Each row was made from one path, in order. Every step used is in the known rows, and no mark comes twice. Write each row's path.
Known rows:
H/R: [-0.90  0.27  0.27  2.09 -0.96  0.84 -2.51  0.93  0.83  2.38 -0.29  0.82
  0.18  1.82  3.09  0.74 -1.96 -1.86  0.68  0.73 -1.16]
Y/R/D/J: [-1.09  2.58  0.44  0.60  1.23 -1.81  1.54  0.48  7.53 -1.26  2.13 -1.69
  3.57  1.74 -2.03  1.06  2.88 -0.87 -0.20  1.19  1.27]
K/D/J/R/Y: [-2.73  3.15 -0.27 -0.24 -0.93 -0.82 -0.24 -1.97  1.14 -1.62  0.93  2.69
  0.72 -0.39  1.77 -0.49  2.16 -0.51  3.03 -1.38 -2.76]
J/R/D: [-0.71 -0.61 -0.80  0.19 -0.01 -0.30 -0.53  1.65  3.99 -1.77  0.10  2.22
  2.28 -0.16 -1.20  0.01  2.16  1.66  3.97  1.50 -0.03]
K/R/Y/D: [ 1.81  1.82 -1.75  0.98 -1.09 -0.05  0.39  1.95  1.03  1.16 -0.32  3.09
  0.29  0.55 -0.88  1.82  2.15 -1.50  0.53 -0.46 -1.96]
J/R: [-1.09 -1.21 -0.65 -2.23 -0.45  1.15  0.26  0.08  0.28  1.63 -0.63  1.68
  1.06  0.15  1.22 -0.39 -0.33  1.87  1.37 -0.11 -2.10]
D/J: [-1.53  2.53  0.30 -0.34  1.38 -1.09  1.80 -1.83  3.36 -1.26  0.70 -2.66
  0.86  1.20  0.70 -0.59  1.71 -1.48 -1.21 -0.58 -1.07]
K/D: [-1.20 -1.09 -1.06  1.60  0.14 -0.82  2.53 -0.22 -2.21  3.05  0.24  2.18
  0.95 -2.01  1.80  1.39 -1.06 -1.40  2.21  0.19 -0.36]
D/R: [-3.56 -0.49  0.91 -0.05  0.82 -1.66 -2.19  0.46 -0.15  2.61  1.29 -1.16
  1.87  1.45  1.70  0.71 -0.89 -0.05 -1.33  1.67 -1.15]
H/R/Y/D/J: [ 0.41  4.43  0.92  1.54 -0.28 -1.04  0.56  0.12  5.18 -0.38  0.39 -0.73
  0.69  2.53  0.76  1.05  1.68 -2.63 -0.78 -1.08 -1.87]
R/Y/D: [ 2.94  2.22  0.60  1.30 -1.27 -0.58  0.00  1.82  1.63 -0.46 -0.20  1.83
 -0.13  0.44 -1.80  1.62  1.27 -0.25  0.13 -1.05 -0.18]
J/D/K: [-1.93  0.88  0.71 -3.56  0.20  1.33  1.80 -0.89  2.93  0.43  0.08 -1.80
  2.73  1.35  1.92 -0.58  1.82 -1.18  3.25 -2.47 -3.03]
D/K/R/H: [-2.24  2.66 -2.80 -0.93  0.57 -0.56 -0.70  1.48  3.59 -0.86  0.92  1.55
  3.60  1.65 -2.23 -1.61  2.88 -0.55  1.69 -1.43 -4.69]
K/R: [-1.89 -0.68 -3.29 -0.62  0.42  0.66  0.76  0.19 -0.99  2.68 -0.38  1.90
  0.74  0.15  1.50  0.48  1.08 -1.64  0.53  0.91 -2.90]
H/R/D/K: [-3.14  1.30  0.83  1.94  0.06 -0.59 -1.11  1.13  6.81 -2.21  0.41  0.25
  3.23  2.57  0.08 -0.73  2.53 -2.84  4.55  0.95 -1.94]
Y/R/K/D/J: [-2.05  4.11 -0.83  0.53  1.20 -2.34  3.30 -0.44  4.12  1.81  1.93 -1.29
  3.96 -0.14 -0.08 -0.32  0.97 -1.80 -0.33  0.38 -0.26]
H/R/D: [-0.52  0.52 -0.12  3.45 -0.49 -0.44 -2.80  2.27  4.39 -1.25  0.24  1.81
  1.57  1.15  0.44  1.24  1.00 -1.39  3.38  2.16  0.71]
R/D: [ 0.20  0.27 -0.35  1.90  0.24 -1.24 -0.82  1.46  3.89 -3.27  0.41  1.06
  1.38 -0.45 -1.97  0.56  2.51  0.15  2.87  1.58  1.65]
H/R/K/D/J: [-2.70  4.40 -0.97  2.01  0.94 -1.98  1.71 -0.75  3.64  1.08  0.96 -0.84
  2.77  0.19  2.30 -0.73  0.63 -3.25  1.12  0.28 -1.68]

Write each row's path:
[-2.74 -0.58  0.78 -2.90  0.73 -0.52 -1.46  0.32 -0.56  4.29  1.11 -1.99
  2.73  1.14  3.67  2.02 -0.71  0.49  0.20 -0.02 -1.70] | J/D/R
[-1.41  2.57 -1.55 -1.09  0.55 -1.31  0.74  0.68  3.46  0.12  1.32  1.33
  3.51  0.29 -1.11 -0.77  1.06  1.97  1.41 -1.93 -3.45] | K/D/J/R/H
[-0.71  2.60 -2.81 -0.61  0.54 -0.69  0.47  2.85  4.38  0.44  0.57  1.53
  3.88  1.91 -3.16 -0.68  2.82 -0.41  1.00 -1.50 -4.83] | Y/D/K/R/H
[-2.57  2.11 -2.05  0.78  1.78 -1.51  1.66 -0.42  5.95 -2.01  1.01 -0.54
  2.48  0.96 -0.04  0.06  4.34 -2.61  1.38  1.31 -1.73] | K/R/D/J
[ 0.67  3.13 -0.89 -1.54  0.33 -0.84  0.66  1.96  5.42 -0.24  0.68  0.34
  3.38  1.65 -2.68 -0.63  1.39  2.55 -0.40 -2.16 -3.26] | Y/D/J/R/H
[-1.03  2.23  1.12 -0.87 -0.80 -0.04  1.25  0.75  4.50 -0.68 -0.18  1.28
  2.29  2.17 -1.04 -0.56  2.55 -1.09  2.49 -1.70 -3.67] | J/R/Y/D/K
[ 1.29  2.47 -0.31 -0.50 -0.35 -0.80 -1.47  3.16  3.54  0.76  2.33  0.74
  3.78  1.50 -4.76  0.81 -0.12  2.74 -1.59 -0.97  0.50] | Y/R/H
[-0.43  4.51 -0.70  1.80 -0.67 -0.27 -3.40  1.86  3.14  0.15  0.09  0.07
  1.96  0.99  0.42 -2.23 -0.03 -1.09  1.10  1.07 -0.38] | H/R/K
[-1.54  2.44 -1.57  2.94 -0.37 -1.05 -0.11  1.30  0.17  3.12  0.18  2.21
  2.33 -1.26  2.07 -0.27 -1.22 -2.16  2.94  1.06 -0.78] | H/R/K/D
[-0.94  2.89  1.46  1.26 -0.97 -0.17 -0.20  1.22  4.76 -0.37 -0.08  0.82
  1.94  2.97 -0.25 -0.02  1.85 -2.96  2.29 -1.32 -3.17] | H/R/Y/D/K
[-1.34  2.66  0.05  1.07  1.48 -1.97  1.22 -0.60  6.52 -3.68  1.13 -1.62
  1.96  0.91 -0.96 -0.30  3.61 -1.47  1.07  0.58  0.35] | R/D/J
[-2.08  3.82  0.19 -1.04 -1.10 -0.35 -1.53 -1.91  2.39 -3.17  0.80  1.53
  0.30  0.84  0.89 -1.34  2.76  0.15  1.88 -1.60 -2.60] | D/J/R/Y
[-4.51 -1.44  0.22  1.04  1.02 -2.51 -0.21  0.29 -2.04  5.01  1.47  0.33
  2.44 -0.12  2.97  2.01 -1.68 -1.14  0.63  1.85 -1.44] | K/D/R
[-0.24  4.63 -1.26 -1.54  0.56 -0.74  1.37  1.12  5.47 -0.11 -0.06 -0.70
  3.50  0.81 -1.39 -2.69  2.01  1.01  0.08 -0.06 -1.86] | Y/D/J/R/K
[-2.29  4.25 -1.13  0.96  1.48 -2.36  3.11 -1.22  3.22 -0.01  1.00 -1.21
  2.66 -0.79  0.79 -1.28  1.71 -2.33  0.60 -0.05 -0.91] | R/K/D/J
[ 0.20  2.09  0.14  0.35  0.59 -2.64 -2.17  3.77  3.04  1.50  1.68 -0.18
  3.61  2.01 -2.95  1.15  0.10  1.95 -1.76 -0.49 -1.78] | Y/D/R/H
[-0.59  2.07 -1.41  1.16 -0.10 -1.52  2.01  1.89  0.55  3.96  1.31  1.80
  3.88 -1.65 -0.93  0.37 -0.79 -0.35  1.25  1.20  0.97] | Y/R/K/D
[-1.98  2.90  0.28  2.46  0.92 -1.57 -0.39 -0.05  7.05 -2.31  0.84 -1.19
  2.04  2.11  1.01  0.26  2.42 -2.62  1.54  1.13 -0.57] | H/R/D/J
[-3.17  0.03 -1.01 -1.47  0.73 -0.23  3.42 -1.49  1.47  2.70  0.15  0.83
  2.38 -0.11  2.91 -0.07  0.13 -0.19  1.95 -0.53 -3.20] | K/D/J/R
[ 0.55  0.23  0.07  1.15 -0.09 -0.94 -0.45  2.89  4.93 -0.14  1.58  1.23
  3.43  0.61 -3.51  1.88  1.56  1.05  1.26  2.32  2.92] | Y/R/D
[-0.65  3.79 -0.13  0.39  0.79 -2.51 -1.49  3.08  3.17  2.06  0.93 -1.26
  3.55  1.11 -1.54 -0.98  0.61  0.44 -1.38  1.71 -0.42] | Y/D/R/K
[ 0.98  2.24  0.40  0.03  1.25 -1.12  3.65  0.04  4.58  0.79  0.12 -2.42
  1.34  1.69 -0.54  1.20  1.43 -1.51 -2.34 -0.64 -1.05] | Y/D/J
